Each row was made from one small tree. The marks that hang from a mark follow it in brackets, in alphabetical order. Every link used is in the known rows. Write each row's tree.
Known rows:
vubif[dovo[bizi dotude kidef mapaf]]: [  8.5  -4.0   0.5   0.4   0.2 -50.5 -24.8  14.9  25.5   4.4  -8.0 -40.1
  -1.0 -34.9  22.5   2.0 -16.2 -10.6 -18.0]
vubif[bizi[mapaf]]: [  5.5  -2.6  -5.9   0.2  14.1 -30.2  14.3   6.8 -13.4   6.5  13.8 -11.0
 -12.9  14.6  18.0 -16.1   0.9   3.4  -6.4]
dovo[vubif]: [  8.6  -3.4 -12.5  -9.7  -9.1 -15.3   0.9   3.1   1.2  -3.0  15.5  -2.7
   0.3  -0.5   2.1  -7.7 -15.6  -3.0   4.6]
vubif[bizi]: [  9.8  -2.4   7.2  -7.5   5.0 -15.0   9.6   7.9  -6.8  -1.3  10.6   4.0
  -6.7   5.2   9.7 -15.1  -2.3   6.5   8.0]
mapaf[bizi dovo[dotude]]: [ -2.4   9.4 -32.6  -2.5 -16.8  -1.8  10.9  -6.7  21.3 -14.2 -16.5  -8.8
  -0.9 -13.3  19.3   3.6  -0.9   0.9 -19.9]
vubif[bizi[mapaf] dovo[kidef]]: [  8.2  -3.5  -4.0  11.7  22.9 -51.3   1.8  15.7   7.1  11.7   3.7 -31.5
 -13.3 -10.6  16.4 -25.7 -18.8  -2.0 -16.1]
mapaf[bizi dovo[dotude kidef vubif]]: [  4.4   1.2 -47.7 -16.4 -21.9 -37.0  -8.1   6.6  33.3 -15.3  -6.8 -15.6
   5.5 -17.7  30.0  -3.6 -28.0 -18.8 -18.9]
vubif[bizi dovo[kidef mapaf]]: [  6.0  -2.0   3.8   2.3  11.4 -44.2  -8.3  28.2  10.6  15.9   0.0 -36.9
 -18.4 -17.6  19.6 -19.4 -17.5  -7.6  -0.2]
kidef[bizi[mapaf[dovo[vubif]]]]: [ 16.1   1.6 -36.3 -11.7   9.1 -31.1  26.3 -10.3   0.8  11.7  15.0  -7.1
  -4.4 -18.2  12.8 -27.2 -12.9  10.0  -4.1]
mapaf[bizi dovo[vubif]]: [ 12.3  10.9 -45.3  -6.3 -11.9  -8.4  25.4   8.4  18.3 -15.1  -0.3   0.8
   2.4  -8.4  11.2 -12.9 -22.4  -0.3   0.7]
bizi[mapaf[dovo[dotude kidef vubif]]]: [ -5.9  -4.8 -45.0  -9.2 -10.8 -48.9 -16.2  -7.9  24.8   3.7  -0.7 -36.9
  -8.7 -20.7  32.1  -3.2 -24.9 -19.1 -34.5]
vubif[bizi[mapaf[dovo[dotude kidef]]]]: [ -4.7  -4.6 -25.1  -7.5   4.1 -48.7  -6.8  -2.6  17.6   6.3  -4.2 -29.7
 -15.9 -15.2  39.4 -10.5 -11.1  -9.5 -32.2]
dovo[kidef[bizi]]: [ 12.4  -7.7   4.8 -17.6  13.8 -31.0  -9.4   4.4   0.9   9.7   3.8  10.2
  13.2 -11.2   7.4 -13.8  -4.0  -6.4   8.0]
kidef[bizi[mapaf[dovo]]]: [  7.4   4.9 -24.2  -1.3  18.1 -16.3  26.1 -14.0  -0.3  15.2   0.1  -4.4
  -4.9 -18.7  10.0 -19.8   3.6  13.1  -9.1]
vubif[bizi dovo[dotude kidef mapaf]]: [ -0.2  -7.3   4.1  -4.1  -1.9 -53.0 -21.9  16.7  15.0  13.5  -0.1 -48.9
 -21.8 -23.2  28.4  -9.6 -11.5  -9.2 -14.2]
dovo[bizi kidef vubif]: [ 24.9  -7.7 -10.0 -17.5   1.6 -47.5 -11.2  18.9  16.2 -11.1  11.9   5.7
  21.2 -11.0  13.9 -10.8 -34.6 -15.5   4.7]
bizi[mapaf[dovo]]: [ -6.8   7.9 -30.3  12.1   8.2  -4.6  16.7  -8.8   9.1   7.6  -9.0 -18.0
 -11.7 -10.6  11.5  -5.3  -3.8   2.6 -21.1]
mapaf[dovo]: [ -2.9   8.0 -17.5   3.3  -0.5  10.3  12.7  -7.7  16.2  -0.1 -12.8  -2.6
  -6.3 -20.9   3.4  -4.5  -6.5   5.9  -6.3]
dovo[dotude[bizi[mapaf]] vubif]: [ 10.2  -8.4 -26.4 -19.2  -7.4 -45.3  12.1 -11.6   1.7  -8.6  20.9 -27.7
 -10.0   2.4  13.7 -12.9   0.4   4.5 -11.6]
bizi[mapaf]: [ -3.5   0.3 -13.7   8.2   8.6 -14.7   3.7  -1.0  -7.0   6.5   3.1 -15.4
  -5.7   9.4   8.1  -1.3   3.7  -3.1 -14.0]

Which tree is each row?
[  1.6   0.6 -24.8  -1.0  16.8 -40.1   6.9   8.4  13.6   8.0  -4.4 -17.3
 -12.5 -10.0  29.9 -20.6 -16.4  -7.1 -17.2] : vubif[bizi[mapaf[dovo[kidef]]]]
[  8.6 -15.2 -13.0 -35.0 -11.0 -62.9 -29.4   6.8   4.2  15.4  19.1 -25.4
  -0.8 -14.4  30.8  -6.5  -9.1 -19.2  -0.6] : dovo[dotude kidef[bizi] mapaf vubif]
[  1.5  -8.3  -4.5   5.6  10.0 -60.4 -11.9   3.6  11.2   8.7   2.9 -44.0
 -15.8 -16.4  26.4 -16.3 -13.2  -3.8 -30.2] : vubif[bizi[mapaf] dovo[dotude kidef]]
[ 10.5  -0.8 -29.8 -23.9 -17.2 -20.5  20.1 -17.4  25.2 -16.0   5.7 -15.8
 -10.2 -27.7   7.7 -15.2 -10.1  13.6  -3.5] : mapaf[dovo[dotude[bizi] vubif]]
[  4.0  -4.9 -11.6   2.1  10.1 -51.0  -0.5  -5.8  21.3   0.1  -5.4 -45.0
 -11.3 -22.2   9.4 -14.3  -3.1   1.7 -26.0] : vubif[dovo[dotude[bizi[mapaf]] kidef]]
[ -5.1  -5.4   1.9   5.9  -3.9 -29.9 -26.3  -3.2  24.6   3.3 -11.2 -32.2
  -3.7 -31.8   7.7   0.5 -14.3  -8.0 -24.2] : vubif[dovo[dotude kidef]]
[  9.3  -5.1 -31.1 -28.4 -13.4 -40.5   1.3  -7.9  36.1 -13.7  -0.1 -18.8
  -3.6 -31.4  17.2 -15.4 -20.6  -3.0  -7.5] : mapaf[dovo[dotude[bizi] kidef vubif]]
[  6.6  -9.0 -11.3  -6.1   5.7 -55.9 -21.6   2.5  11.2  -3.4  -0.1 -18.8
  11.0  -6.6  29.4   5.1  -8.6 -16.2 -29.1] : dovo[bizi[mapaf] dotude kidef]
[  7.5   2.6 -13.4  -6.3  -6.9 -10.7   6.0 -12.8  24.8 -13.1  -9.5  -3.2
   4.6 -32.9  16.2   1.5  -8.6   9.3 -17.2] : mapaf[dovo[bizi dotude]]
[ 11.3  -3.5  -2.2  -8.9   7.8 -41.0 -17.3  27.2  12.2   3.0  -2.8 -10.5
   8.4  -8.3  23.0   2.0 -12.9 -20.7   1.8] : dovo[bizi kidef mapaf]
[  6.0   8.8 -30.0   0.4  13.5 -12.0  37.7 -10.2  13.1  -2.9  -5.7 -14.5
 -13.3 -12.1   4.6 -19.0   4.2  15.0  -7.7] : dotude[bizi[mapaf[dovo]]]
[ 14.6  -5.2 -19.4  -9.3   4.9 -45.5  14.4  10.0 -12.5   2.8  28.8 -13.8
 -11.6  13.5  20.3 -23.9 -15.0   0.7  -1.7] : dovo[vubif[bizi[mapaf]]]
[  6.3  -8.6 -24.3 -25.7 -14.0 -49.2 -10.7   0.8  25.9  -4.7   7.8 -17.7
  -8.8 -24.8  33.4 -16.8 -30.1  -9.2 -12.1] : mapaf[dovo[dotude kidef vubif[bizi]]]
[ 15.0  -9.5 -12.7 -28.4   1.7 -54.1 -15.4  19.1   0.3  17.8  18.7 -12.8
   2.7  -8.3  20.3 -16.7 -15.6 -17.6  13.9] : dovo[kidef[bizi] mapaf vubif]
[  2.7  -5.5 -34.9 -20.7 -23.3 -55.1 -26.2  25.9  14.7  -4.4   5.4 -32.1
   0.5   5.6  37.9   5.6 -15.9 -33.5 -10.7] : dovo[dotude kidef mapaf[bizi] vubif]
[ 12.4 -12.6 -13.9 -32.0 -12.9 -51.0 -11.1  -0.9  20.5 -13.1  12.2 -15.8
   2.1 -10.8  13.1 -10.9 -13.5  -9.1  -1.3] : dovo[dotude[bizi] kidef vubif]
[ 22.1   0.7 -27.2 -14.5   0.8 -37.1   1.6  11.9  32.0 -10.7   0.0   3.2
  14.5 -31.3  17.1 -14.9 -41.6  -9.1  -1.5] : mapaf[dovo[bizi kidef vubif]]
[  7.0  -6.5  -0.1 -19.1  11.5 -39.0 -15.7  16.1  -0.9  21.1   3.3  -8.9
   1.7  -8.3  18.7  -8.6   1.1 -14.5   9.5] : dovo[kidef[bizi] mapaf]
[ 17.8   4.8  -5.2  21.1  22.2 -28.5  19.2   5.1   6.2   0.6   1.0 -20.1
   1.9 -18.7   1.2 -14.5 -12.3  13.5 -15.4] : vubif[dovo[bizi[mapaf]]]
[-13.2   2.7 -31.1   5.8  -4.7 -13.3   2.4 -20.8  13.1   4.8  -9.0 -29.8
 -14.8 -15.9  21.6   4.1   2.0   0.7 -34.8] : bizi[mapaf[dovo[dotude]]]
[  4.7  11.6 -16.8  15.9   0.4 -11.8  13.2  24.5   8.7   2.9  -9.4 -30.1
 -10.0  -5.7   6.9  -5.8  -3.5  -0.9  -1.7] : vubif[dovo[mapaf[bizi]]]
[  4.3 -14.6 -12.1 -30.2 -15.9 -66.7 -29.3  20.5   7.3   6.5  19.6 -34.2
 -14.6  -1.9  41.1  -7.4 -18.2 -23.7  -4.1] : dovo[dotude kidef mapaf vubif[bizi]]
